What can hang from each mark:
fupur: diburu kozu rizegir
fili: kozu rizegir
diburu: fili fupur mitid
kozu: fili mitid
rizegir: fili fupur
mitid: kozu rizegir

Each row was made from one small tree. The marks that hang from a mark follow it in brackets, in alphabetical order. Every link used is in the known rows. Write each row's tree.
Known rows:
kozu(fili(rizegir(fupur)) mitid): [ 11.0 -40.1  53.8  -5.0 -27.4  56.1 -24.7  59.2  31.2  38.2 -14.9 -30.0
  20.4   7.9  -8.9  45.4 -26.1  12.7  -1.2  55.4  10.3  46.4   1.3  58.9
 -47.6 -16.4  65.7 -11.9 -34.2   5.0   9.1  64.5  -9.2 -19.0 -39.9]
diburu(fili(kozu rizegir) mitid): [ 56.4  -5.8  19.5 -24.3  43.3  29.1 -46.0  -2.7 -31.8 -23.7 -30.5  -8.2
   1.2  27.6   2.2 -11.8   6.3 -21.7  43.4  11.0 -16.6  18.1 -28.2  31.4
 -19.8 -50.0 -29.5  40.9  31.3  18.6 -11.8  44.8  -7.1 -32.1 -51.7]
fupur(kozu): [ 22.8 -36.6  11.9  22.0  19.3  -5.8 -14.0 -16.8  31.0  52.2   4.6 -14.6
  17.1 -12.9 -12.4 -14.8 -21.9  12.4  45.8  -8.1   8.9  14.3  23.8  25.6
 -28.2  24.6 -14.6  20.6  30.3 -12.5 -21.7  -3.2  28.0 -19.8   3.7]
kozu(fili mitid(rizegir(fupur))): [  2.4 -46.7  37.3 -16.7 -29.3  64.6 -17.6  61.0  34.7  45.5 -13.9 -39.1
  28.4  13.2  -4.3  64.1 -29.4  19.8  -3.2  64.6   8.6  20.9 -18.6  79.3
 -37.6   5.3  39.5 -22.3 -33.2  -5.5  11.3  49.9 -14.1  -8.7 -44.4]
rizegir(fili): [-15.7 -41.3  35.4   2.3  18.9  40.2 -21.4  15.6  -4.0  47.3  -1.5 -25.6
   8.0   2.6  16.2   3.1 -29.6  20.3  28.7  -0.8  12.5  16.4 -21.4  51.5
 -40.2  35.0  18.9   3.7  18.1  -7.7 -26.1  45.6  50.0   8.7 -14.4]
fili(kozu rizegir(fupur(diburu(mitid)))): [ -9.0  -7.5  18.3  31.5  13.4   3.9 -43.1  -2.0  -2.4  11.2 -38.0   6.8
  -0.9  44.5 -21.7 -11.7 -16.5 -49.4  42.8  14.5  -8.8  40.4   5.2 -29.9
   0.0 -57.4   1.2  19.7  -3.2  -5.2 -25.6  49.1  10.1 -18.9 -12.0]
fili(kozu rizegir): [  5.6 -20.5  40.0  25.3  22.3  -4.0 -67.3 -19.1 -18.8  21.4 -34.5  -8.5
   1.3  30.2  -4.2  -6.4   6.9  -6.3  63.1  30.1  -2.0  55.7  -0.5  -3.4
 -24.4 -37.3  -6.1  29.7   8.3   3.9 -27.8  34.6  -0.6  -0.1  -8.0]
rizegir(fili fupur(kozu)): [-35.3 -42.0  21.9  15.6  20.8  29.7  15.7  26.0  25.6  33.4   4.7 -21.1
   6.4  41.1 -24.2  -4.3 -62.0 -19.1  11.5  -8.0  18.1   1.4  -3.5  22.3
   8.6  19.0  49.4 -21.6  -2.1 -14.9 -24.0  56.5  73.1 -14.5 -14.7]
fili(kozu(mitid) rizegir): [ 17.8 -27.3  39.7  20.7   8.5  -0.1 -79.7  -1.6  -1.5  23.5 -32.8 -17.8
   9.7  25.6  -2.1  -3.1   3.1 -12.5  49.7  51.1  -8.4  59.3  18.2   9.4
 -34.8 -33.7   5.7  21.9  -6.7   2.2 -14.3  40.0 -11.0  -2.9 -18.4]
fili(rizegir(fupur(diburu))): [-31.1 -20.1  10.1  23.0  -8.8   4.8  -7.3  10.7   9.6  21.1 -28.2  -6.5
   5.0  14.2 -17.7   3.6 -13.0 -14.7  27.9   7.1   5.4  52.0 -10.8  -2.6
 -15.6 -38.7  19.7  16.5   0.0   1.9 -19.2  38.5  20.5  -3.6  -4.3]
kozu(fili): [ 16.5 -36.9  57.3  -1.6  -9.5  59.4 -13.1  25.5  12.0  57.3  -2.2 -19.0
  16.2 -15.6   8.8  30.3 -14.9  41.0  25.8  11.2  19.6  20.8 -14.1  63.3
 -54.6  14.6  19.0   9.9   8.8   2.4 -12.2  35.1   5.3 -14.6 -14.3]
fili(rizegir(fupur(kozu(mitid)))): [-16.8 -31.1  14.2  15.7   0.8  -3.1 -20.9  13.0  19.8  19.0 -19.7 -17.9
   7.1  25.8 -26.2   9.5 -20.6 -13.1  28.2  22.1   5.9  53.1   5.7   9.9
 -10.4 -31.0  34.1   8.8  -4.8   6.3  -9.6  34.5  16.0  -8.7 -11.5]
fupur(kozu rizegir): [ 23.7 -24.7 -24.8  29.1  28.7 -38.5   1.5 -37.3  51.3  58.6  23.6 -20.0
  26.3  -7.7 -27.7  -5.4 -44.5   9.4  39.3 -14.8  -0.1  -3.9  25.7   4.3
 -27.0   2.9  -9.5   8.5  25.1 -14.8 -28.5 -38.8  22.5 -38.4  -3.6]
diburu(fupur mitid(kozu rizegir)): [ 18.1 -50.8 -29.7 -26.9   2.6  78.6 -25.4  13.7  -5.7 -33.6 -34.2 -15.9
  10.9  32.1  -4.7  11.7   3.4   2.7  34.3   9.3 -17.1 -18.1 -34.6  64.1
   6.2  14.1 -49.6  33.5  10.7  -1.7   8.1  -0.6 -28.9 -36.1 -23.6]
mitid(kozu rizegir(fupur(diburu(fili)))): [-46.2 -75.2 -21.2  -5.2  -7.7  31.9  16.0   4.0   2.1  23.6 -39.3 -31.9
  18.8  63.8 -16.1  20.1   4.3  -8.8  27.3  51.1  -7.5 -15.7 -59.2  19.1
  16.1  11.4 -15.3  -4.9   4.5 -30.4   0.8  17.7   1.4  27.1 -23.3]
diburu(mitid): [ 28.4 -29.3   7.0 -17.4   9.1  35.6 -56.6  18.8   1.1  26.1  -5.2   0.3
   4.8 -14.4  22.7   9.7 -17.9  -5.1  37.6 -24.5  -8.3  16.1   2.5  53.9
 -43.3   6.9 -31.0  41.1  41.8  15.8 -10.6  13.6  -1.6 -27.8  -5.4]
fupur(kozu(mitid)): [ 34.8 -45.1  12.8  13.6   6.7  -1.0 -25.7   0.2  48.7  51.7   6.9 -23.1
  26.6 -17.3 -10.1 -12.2 -24.0   6.4  32.7  11.5   2.1  16.6  40.2  39.8
 -38.4  29.4  -3.3  12.8  15.7 -13.8  -8.3   4.3  17.8 -23.0  -7.8]
rizegir(fili fupur(diburu kozu(mitid))): [-27.8 -32.8   5.5  25.8   7.3  28.9  31.1  29.8  54.7  45.4  -0.9 -17.6
  18.6  23.5 -29.2 -17.9 -69.5 -36.8  -7.2   0.6   6.0  -6.5  13.1   3.8
  -1.1  21.7  45.6 -28.8 -15.1 -38.3 -19.7  58.2  75.6 -25.0 -21.7]
mitid(kozu rizegir): [-31.0 -84.9  -5.5  -9.6   0.6  26.8 -28.6  -8.9 -11.1  38.7 -34.4 -36.7
  17.3  48.7   5.8  32.4  14.5  18.4  48.6  58.8  -8.0  -0.1 -54.0  39.9
 -10.0  31.7 -27.9   7.4  20.0 -22.6   1.4  -2.0 -15.2  40.0 -12.8]

Write each row's tree:
[  5.6 -29.3   3.4  15.3  24.5  -0.7 -29.2  -8.1  23.1  50.9  13.9 -28.4
  20.9  11.0   0.3   4.6 -43.8   3.3  28.1   5.1  -4.2   0.5   2.7  22.3
 -40.0   1.8  13.7  -4.6   5.8 -10.2 -30.9   7.5  25.9 -18.4 -22.0]  fupur(rizegir(fili(kozu(mitid))))
[ 25.8 -18.5 -25.4 -22.8   4.1  69.9 -25.5  23.3  -0.8 -34.8 -24.1 -10.7
   9.7   4.4  -2.8  17.6  -9.2   7.4  30.7  -8.6  -9.7  -2.3 -25.1  70.7
  -5.0  -0.8 -52.0  39.5  10.7  14.0  -3.2   4.3 -20.3 -48.1 -22.6]  diburu(fupur mitid(rizegir))
[ 48.1  -9.1 -36.2  -1.2  31.7  43.5   1.8  -1.5  34.8 -19.8   7.2  -8.5
  15.2   4.7 -27.2 -12.7 -52.7  -7.9  21.7 -35.7 -12.8 -27.4   9.1  39.3
  -2.1   3.7 -20.4  19.9  10.0  -4.4 -14.9  -8.2  15.5 -86.9 -28.3]  diburu(fupur(kozu rizegir(fili)) mitid)
[ 21.3 -22.0 -40.4  15.7   0.3  12.8   7.5 -17.4  44.2  58.3  -0.4   0.4
  26.2  -8.9  -5.8  -1.4 -39.5 -16.1  19.1 -13.9 -26.2 -26.2  -0.7  -6.8
 -40.5  -3.3 -26.0  12.6  20.4 -32.8 -17.0 -19.9   1.5 -44.4 -18.0]  fupur(diburu(mitid(kozu(fili))) rizegir)
[ -7.0 -21.3  44.5  11.8 -13.0  49.8   3.6  27.9  15.4  40.7 -19.7 -11.0
  11.1   9.9 -16.2  31.1 -23.6  15.4  15.6  23.9  15.5  37.9 -22.2  26.3
 -32.2 -23.6  42.6  -1.5 -14.1  -3.9 -12.3  52.5   9.5 -16.6 -24.2]  kozu(fili(rizegir(fupur(diburu))))
[ 37.6 -32.9 -23.1  21.2  16.9 -34.3  -9.8 -19.2  69.2  58.9  25.6 -28.3
  35.1 -12.6 -22.9  -1.7 -47.4   3.7  27.1   5.4  -7.6   0.3  42.5  19.9
 -38.3   7.2   3.3   1.8   9.8 -17.5 -16.0 -31.9  12.3 -40.0 -14.9]  fupur(kozu(mitid) rizegir)
[ 34.4 -18.8 -48.5   2.9  17.7   6.0  27.0 -24.7  30.9  29.1  -2.7  -7.9
  28.1  -6.6  -6.9 -21.2 -20.9 -17.6  19.8 -17.1 -29.0 -34.9 -15.7   0.8
 -33.8 -15.0 -39.5  21.2  32.1 -26.7 -16.8 -16.1   5.9 -42.3 -34.2]  fupur(diburu(fili mitid(kozu)) rizegir)
[ 44.6 -11.9  26.0   1.7  25.0  51.4   5.3  -4.0 -22.5 -61.3 -33.6 -26.2
   9.3  19.1 -27.3 -36.3  32.3  20.9  41.3  11.7   7.2  14.6 -28.8  45.1
  -1.1 -39.0 -20.8  40.4  -3.0  19.4 -19.9  38.4  -1.5 -39.1 -38.9]  diburu(fili(kozu rizegir) fupur)
[  7.5 -10.3 -25.0   8.2   0.1  23.3 -11.8   1.8  21.9  42.6 -23.3   3.5
  19.4 -21.5   9.5   2.8 -20.5 -13.0  28.6  -5.7 -18.0   5.4 -11.3  14.1
 -36.5   3.4 -52.3  28.8  28.7 -24.7 -16.9   7.6   9.2 -18.7 -11.9]  fupur(diburu(mitid(rizegir)))
[ 42.4 -29.3  17.9  11.1  -4.4  56.8   7.3  16.7  40.1  -4.7  -9.9 -24.0
  23.3 -10.4 -30.7  -7.6 -13.7  29.9  20.6  12.1  11.2  12.5  17.5  54.9
 -20.5  10.6   6.5  16.3 -18.3  -3.2  -2.6  17.3   2.7 -57.3 -21.5]  diburu(fupur(kozu(fili(rizegir) mitid)))
[ 33.3 -41.0  20.1   4.4   5.4  24.7 -11.6   9.5  49.0  57.9  -3.8 -31.1
  31.7  -0.3 -19.2  26.6 -35.7  21.5  19.5  47.8   5.0  12.2   8.3  49.9
 -32.5  24.1  11.4 -11.5  -6.0 -26.8   0.7  15.3   4.8 -22.9 -33.3]  fupur(kozu(fili mitid(rizegir)))
[-31.9 -37.7   1.4   0.9   1.5  19.2   2.9  15.7  17.3  32.7 -18.3 -25.9
  16.6  35.7 -24.2  43.9 -29.1   4.6  26.5  35.0  11.2  11.7 -33.9  36.3
   6.3  -3.0   2.1  -8.9  -2.1  -9.9 -12.0  20.5  11.4   1.4 -19.9]  mitid(rizegir(fupur(kozu(fili))))
[ 15.8  -9.7   3.1  17.1   5.6  13.3  23.0  -9.6  10.2  27.6 -24.9 -11.5
  19.8 -26.1  -3.5 -28.1   7.7   7.9  27.7   0.7  -3.4  20.1 -21.2  11.0
 -41.4 -14.4 -25.2  29.5  24.3 -17.2 -23.5  25.6  25.2  -8.9 -22.5]  fupur(diburu(fili(rizegir)))
[ 53.3  -7.1 -46.5  30.9  19.2 -30.7  48.2 -32.7  81.5  50.9  15.5 -23.1
  46.5 -27.4 -37.0 -36.9 -41.7  -9.7   8.9   2.9 -17.3 -24.1  29.1  -7.7
 -36.0  -6.4 -18.1  -0.2  10.9 -44.9 -19.6 -23.2  28.4 -56.4 -38.2]  fupur(diburu(fili) kozu(mitid) rizegir)
[-39.8 -38.5  41.8  15.5  16.8  41.0 -17.9  30.5  -1.1  26.0  -6.9 -17.2
  -0.9  55.3 -10.4  -4.6 -46.3 -28.9  20.8  -1.4  15.6   5.3  -8.4  19.6
   5.8   3.1  41.3 -15.2  -8.4  -4.8 -30.0  73.1  58.7  -6.1 -14.2]  rizegir(fili(kozu) fupur)
[-10.8 -36.2  -5.3   0.4  -8.8  39.3  20.3  28.6  18.9   9.9 -14.6  -3.8
  10.6  17.8 -11.2 -14.8 -16.8 -33.6   9.9 -20.9  -3.2 -10.8 -10.9  18.0
  -3.6 -10.1  -3.8  14.7  14.0  -4.7 -10.8  36.4  25.2 -27.7 -14.5]  rizegir(fupur(diburu(fili mitid(kozu))))
[ 33.7 -20.9  -2.4  25.3  22.7 -11.2  14.9 -23.7  56.3  65.8  24.7 -19.9
  28.2  -3.4 -32.5  13.9 -54.4  19.9  28.1   0.9   5.6  -7.9  12.9  15.6
 -32.5   1.8  13.7  -7.0  10.0 -19.7 -23.8 -21.0  16.6 -48.8 -19.8]  fupur(kozu(fili) rizegir)
[ 10.9 -24.2 -17.0  26.1  45.4 -24.1  10.4 -32.7  46.1  60.7  23.6 -24.8
  24.0   8.6 -25.9  -6.5 -62.4   4.6  30.3  -7.1  -0.5  -9.1   8.8   5.5
 -22.3  14.6  13.7 -11.0  18.7 -26.3 -33.9 -14.6  48.2 -31.7 -18.9]  fupur(kozu rizegir(fili))
[-25.7 -35.5  12.2   0.2  27.7  25.8 -34.8  -1.3 -15.1  36.0 -27.6 -30.9
  12.8  36.8   5.0  28.7 -20.2  11.4  41.8  46.9   0.9  16.7 -48.8  38.0
 -13.3  14.5 -14.1  -4.6   8.0 -17.8 -23.5  34.3  20.0  24.9 -29.0]  mitid(rizegir(fili(kozu)))
[-24.4 -15.3   2.8  14.9  -3.9  10.0 -16.3  17.0   8.1  14.5 -29.2  -0.7
   2.5  16.8 -12.6   7.2 -19.0 -23.6  26.2   2.7  -2.2  47.6  -9.8  -3.5
 -15.2 -42.9  14.5  21.1   5.6   4.5 -15.9  38.2  14.4 -11.5  -8.6]  fili(rizegir(fupur(diburu(mitid))))
[ 21.8 -22.0 -17.1  22.4  22.6  26.6  26.0 -12.4  39.7   0.2  10.7 -25.2
  22.1  -2.8 -35.3 -23.4 -35.1  21.6  26.8 -22.1   7.6 -15.8   8.2  35.9
  -7.1  14.8  -3.6  11.6  -1.8 -10.7 -25.5 -10.0  29.2 -58.7 -13.5]  diburu(fupur(kozu rizegir(fili)))
[ 21.7  -4.3 -36.3  21.0  27.2   7.0  10.0 -21.6  44.3  50.5 -17.4   1.5
  23.2  -5.0 -19.9 -14.2 -50.7 -26.5  27.4  -0.4 -19.5  -9.9   2.6  -8.5
 -14.5  18.3 -44.8   8.4  25.6 -50.9 -19.4   4.4  36.9 -35.4 -22.1]  fupur(diburu(mitid(rizegir(fili))) kozu)
[-17.8 -22.2  36.4  28.5  12.4   0.0 -51.9  -0.7 -12.0   9.4 -31.7  -5.7
  -3.5  51.4 -20.0  -2.5  -8.6 -29.5  50.2  23.5   3.5  51.7   1.9 -13.8
   0.1 -52.6  17.3  18.1  -6.0  10.3 -26.6  49.4   7.6  -4.0  -6.5]  fili(kozu rizegir(fupur))
[ 27.8  -9.3   8.8  20.6   6.2  12.5   4.0 -10.0  14.2  25.4 -28.3 -12.3
  21.6 -14.2  -6.6 -35.2   8.3  -5.2  29.2  16.6  -9.9  18.1  -5.4   4.0
 -39.9 -21.1 -25.8  24.9  11.8 -21.7 -22.3  34.8  17.7 -14.8 -29.1]  fupur(diburu(fili(kozu(mitid) rizegir)))
[ 18.8 -40.3  27.8  11.2   4.3  13.0 -70.5   5.3   7.4  37.6 -18.9 -24.2
  19.3  17.3   8.8   5.6  -1.4  -2.1  44.7  43.3  -6.2  22.2  13.7  35.2
 -32.0   1.9 -22.4  14.6  -0.1  -5.8 -13.8  26.0  -9.8  -0.1 -15.4]  fili(kozu(mitid(rizegir)))
[ 48.8  -4.4  -4.1  24.5  12.4  29.4  17.6  -9.8  55.6  61.8  -6.4  10.7
  25.4 -22.5 -20.7 -13.6 -50.7 -14.1  18.7  -9.6  -9.8 -10.5  20.0  -1.6
 -33.3  14.6 -23.9   9.9  17.7 -45.7 -13.9  11.8  26.9 -59.1 -21.4]  fupur(diburu(mitid) kozu(fili))
[ 40.5  -7.8  18.1 -23.4  36.6  32.1 -34.7  11.7 -26.6 -32.3 -29.2  -6.6
  -1.6  43.9  -8.4  -8.6  -3.0 -35.9  34.6   6.7 -13.4  16.6 -27.2  26.0
  -2.2 -59.6 -14.1  31.9  20.3  22.7 -11.7  54.7  -1.4 -35.5 -50.2]  diburu(fili(kozu rizegir(fupur)) mitid)
[ 39.7  -7.4 -27.1  28.7  15.4   0.6   6.8 -22.4  50.3  51.2  -6.8  12.4
  21.8 -27.2 -15.7 -33.7 -41.8 -26.4  30.7 -25.7 -16.9  -5.3  30.5 -10.4
 -28.2  15.3 -46.2  26.5  34.3 -40.8 -20.6  -5.8  32.4 -49.9  -5.2]  fupur(diburu(mitid) kozu)
[ 24.4 -43.8  -0.7   9.3   8.7  -4.3 -24.1  -0.7  43.5  49.3  -3.8 -30.2
  28.9  -3.5 -12.4   6.8 -25.5   8.6  33.0  32.5  -1.3  16.0  20.3  41.3
 -27.6  25.3 -11.6   5.3  10.3 -20.3  -4.5  -1.0  11.5 -12.4 -17.6]  fupur(kozu(mitid(rizegir)))
[ -3.8 -33.6 -24.5   3.7   5.3  37.7  -7.5  -2.9  13.2  44.4 -28.8  -3.0
  17.7   4.6   9.7   0.4 -20.1 -18.4  26.4   9.1 -22.8  -8.8 -25.2   9.5
 -26.2  20.5 -40.1  15.7  25.1 -39.9 -11.7  17.3  16.1  -6.3 -19.6]  fupur(diburu(mitid(kozu rizegir(fili))))
[-29.5 -46.1  41.6  11.0   8.5  44.5 -26.6  43.0  12.2  25.9  -5.3 -23.8
   5.6  51.3  -8.0  -2.7 -47.9 -32.3  11.5  12.8  11.0   7.8   4.2  28.4
  -2.0   6.9  49.7 -20.4 -18.8  -6.6 -21.5  79.0  51.6  -9.8 -20.9]  rizegir(fili(kozu(mitid)) fupur)
[ 56.2 -20.4   5.9  -4.1  20.9  42.0  29.4   5.4  15.3 -51.2 -21.4 -36.6
  21.3   1.6 -40.6 -34.2  14.1  24.0  23.5  18.0   6.2  11.5 -10.4  57.3
  -6.4 -19.1  -4.5  27.6  -7.0   8.4  -3.5  24.7   5.3 -51.2 -48.2]  diburu(fili(rizegir) fupur(kozu(mitid)))
